What can hang from each mark:
Z133: Z386
Z259: Z48 Z802
Z27: Z48 Z133
Z48: Z259 Z328
Z992: Z27 Z259
Z328: Z48
Z386: Z133
Z802: Z27 Z259
Z797: Z845
Z845: Z328

Each row was made from one small tree. The marks that hang from a mark follow it in brackets, in the order of their numbers. Every link used is in the known rows. Write each row's tree.
In the rows, 128 means zero.
Known rows:
Z259[Z48[Z328] Z802[Z27[Z133]]]: [137 124 138 182 188 163 153 100  86 138 119  85 170 140 162 188 150 173
 101 135 191  96]
Z802[Z259]: [124 122 170 142 113 148 153 106 149 140 147 122 141 136 132 129 161 149
 138 157 150  95]
Z259[Z802[Z27[Z48 Z133]]]: [113 130 113 166 143 171 162  66  90 127 111  92 167 148 155 181 150 162
 141 141 181  97]
Z27[Z48[Z259[Z802] Z328]]: [127 121 114 150 122 165 201 116 109 137 101 107 132 128 140 187 169 171
 168 154 184 131]
Z328[Z48[Z259]]: [ 93 120 157 118 104 161 169 121 118 150 144 104 108 152 125 124 161 155
 124 164 117 138]
Z27[Z48[Z328] Z133]: [127 123  96 160 137 169 181 103 104 121 123  91 135 102 112 146 117 157
 141 138 175 115]
Z845[Z328]: [101 108 163 138 134 161 139 148 150 149 171 118 116 113 116 136 141 152
 169 141 146 104]
Z386[Z133]: [125 115 162 119  95 162 150 131 128 133 168 117 116 105 110 151 131 156
 152 146 126 101]
Z27[Z133[Z386]]: [ 99 133 153 150 127 152 159 101  95 125 129  77 124 113 106 113 142 162
 126 155 133  86]
Z802[Z27[Z48[Z328]] Z259]: [166 129 149 168 145 166 201  78 163 125 110 129 164 132 151 162 152 166
 159 142 173  90]
Z328[Z48[Z259[Z802[Z27[Z133]]]]]: [ 96 125 150 149 143 174 178  85  84 144 126  54 142 188 160 148 179 186
  98 167 148 120]
Z133[Z386]: [108 130 171 137 114 146 150 113 127 132 124 116 119 105 106 123 158 149
 151 148 120  89]
Z328[Z48[Z259[Z802]]]: [ 90 110 157 133 112 170 158 122 101 154 140  93 123 168 138 155 190 163
 121 168 138 138]
Z802[Z27[Z133] Z259]: [132 136 166 157 144 152 174  67 131 128 134  87 160 160 153 123 153 171
 114 152 161  79]
Z992[Z27[Z133] Z259[Z48[Z328]]]: [168 120 133 178 112 193 151 137  83 152 121  92 143  89 129 172 134 152
  90 110 178 110]
Z992[Z27[Z48 Z133] Z259[Z802]]: [143 112 108 181  71 214 148 108  74 144 111  87 154 113 137 196 159 149
 130 119 185 109]
Z48[Z259[Z802]]: [ 99 124 146 132 108 148 166 116 106 150 123 105 124 146 143 162 182 163
 149 161 160 122]
Z992[Z259[Z48[Z328] Z802[Z27]]]: [178 133 158 181 157 180 146 117 117 154 103 117 160 130 170 206 168 161
 121 117 186  96]
Z259[Z48]: [109 128 151 127 132 148 129 124 107 146 142 151 137 112 133 156 130 127
 125 142 152 106]
Z27[Z48]: [110 126 119 130 104 161 155 103 122 132 127 142 134 106 120 153 129 132
 164 140 150 113]
Z992[Z27[Z48 Z133[Z386]] Z259]: [145 131 134 174  71 208 175 100  82 131  98  92 135  87 106 157 143 147
 135 128 148  92]
Z797[Z845[Z328]]: [111 107 150 165 146 161 153 143 147 150 167 110 109 119 127 158 130 157
 160 140 136 110]
Z48[Z259[Z802[Z27]]]: [111 135 160 137 126 144 180  94 117 147 105 104 138 162 167 169 189 177
 151 151 158 110]
Z845[Z328[Z48]]: [ 96  92 173 141 139 183 129 155 147 154 188 107 117 135 111 132 150 151
 140 147 127 119]
Z797[Z845[Z328[Z48[Z259]]]]: [ 96 102 162 149 140 178 187 144 128 160 170  90  94 156 127 151 144 171
 136 168 116 138]

Write each row's tree:
[167 131 181 166 168 151 174  98 145 139 124 135 170 138 163 165 156 162
 120 145 175  83] -> Z802[Z27 Z259[Z48[Z328]]]
[146 110 115 160  92 178 170 132 130 136 107 127 133  82 117 178 144 145
 161 112 161 118] -> Z992[Z27[Z48[Z328]]]
[134 138 139 159 137 166 190  52 118 121 122 106 168 152 148 145 139 162
 133 157 173  81] -> Z802[Z27[Z48 Z133] Z259]
[111 131 144 162 170 157 138  87  73 141 127  99 170 151 168 185 152 157
  99 145 180  90] -> Z259[Z48 Z802[Z27[Z133]]]
[159 132 132 180 158 169 210  66 130 117 113  92 168 140 146 151 140 174
 136 147 186  87] -> Z802[Z27[Z48[Z328] Z133] Z259]
[134 144 110 150 148 160 236  77  99 124  89  81 136 130 142 150 133 183
 144 147 175 121] -> Z802[Z27[Z48[Z259 Z328] Z133]]
[151 134 132 163 112 192 154  84 124 142  99 125 161 139 160 196 167 150
 158 122 173  95] -> Z992[Z259[Z802[Z27[Z48]]]]
[144 137 116 179 125 196 162  72  90 135 101  88 166 143 159 184 154 162
 132 128 185  93] -> Z992[Z259[Z802[Z27[Z48 Z133]]]]
[121 132  98 146 130 165 224 102  88 125 107  82 123 114 119 145 126 170
 144 155 174 130] -> Z27[Z48[Z259 Z328] Z133]
[159 134 166 177 184 155 183  85 113 133 128  99 172 143 158 153 140 171
  95 152 187  81] -> Z802[Z27[Z133] Z259[Z48[Z328]]]
[ 95 138 104 127 110 160 206  87  76 130 118 100 124 127 126 139 124 156
 143 166 164 124] -> Z27[Z48[Z259] Z133]
[146 123 124 173 149 169 170  93 134 131  96 115 160 128 153 196 167 167
 166 126 181 105] -> Z259[Z802[Z27[Z48[Z328]]]]
[146 132 165 169  95 192 146 120  64 147 113 100 139  90 118 162 143 144
  96 129 150  84] -> Z992[Z27[Z133[Z386]] Z259[Z48]]
[ 87  91 172 146 134 185 157 152 118 165 170  87 115 167 134 162 186 173
 144 170 146 132] -> Z845[Z328[Z48[Z259[Z802]]]]
[143 136 155 152 123 160 182  67 149 132 117 142 166 148 153 154 153 151
 161 148 163  84] -> Z802[Z27[Z48] Z259]
[101  94 159 167 150 183 142 147 144 154 183  96 109 141 122 153 136 156
 132 149 115 125] -> Z797[Z845[Z328[Z48]]]
[154 120 169 162 153 152 161 120 134 145 141 135 155 120 140 158 146 150
 118 155 174  97] -> Z802[Z259[Z48[Z328]]]
[149 134 124 154 144 160 184  95 146 125 101 126 146 111 139 163 138 159
 164 122 162 105] -> Z802[Z27[Z48[Z328]]]
[139 123 107 181 163 175 179  80 104 124 102  77 167 134 152 185 151 175
 139 133 191 101] -> Z259[Z802[Z27[Z48[Z328] Z133]]]
[123 119 141 152 128 152 184 129 117 145 112  90 124 134 143 168 184 178
 150 152 171 126] -> Z48[Z259[Z802] Z328]
[115 113 126 145  69 182 180 113  94 149 101 124 136 124 144 204 182 154
 163 144 172 127] -> Z992[Z27[Z48[Z259[Z802]]]]
[103 134 127 153 121 167 179  87  86 115 115  97 133 105 100 137 128 150
 143 159 146  91] -> Z27[Z48 Z133[Z386]]
[175 106 150 186 105 198 130 150 101 164 113 118 152  99 151 217 175 147
 115 108 188 110] -> Z992[Z27 Z259[Z48[Z328] Z802]]
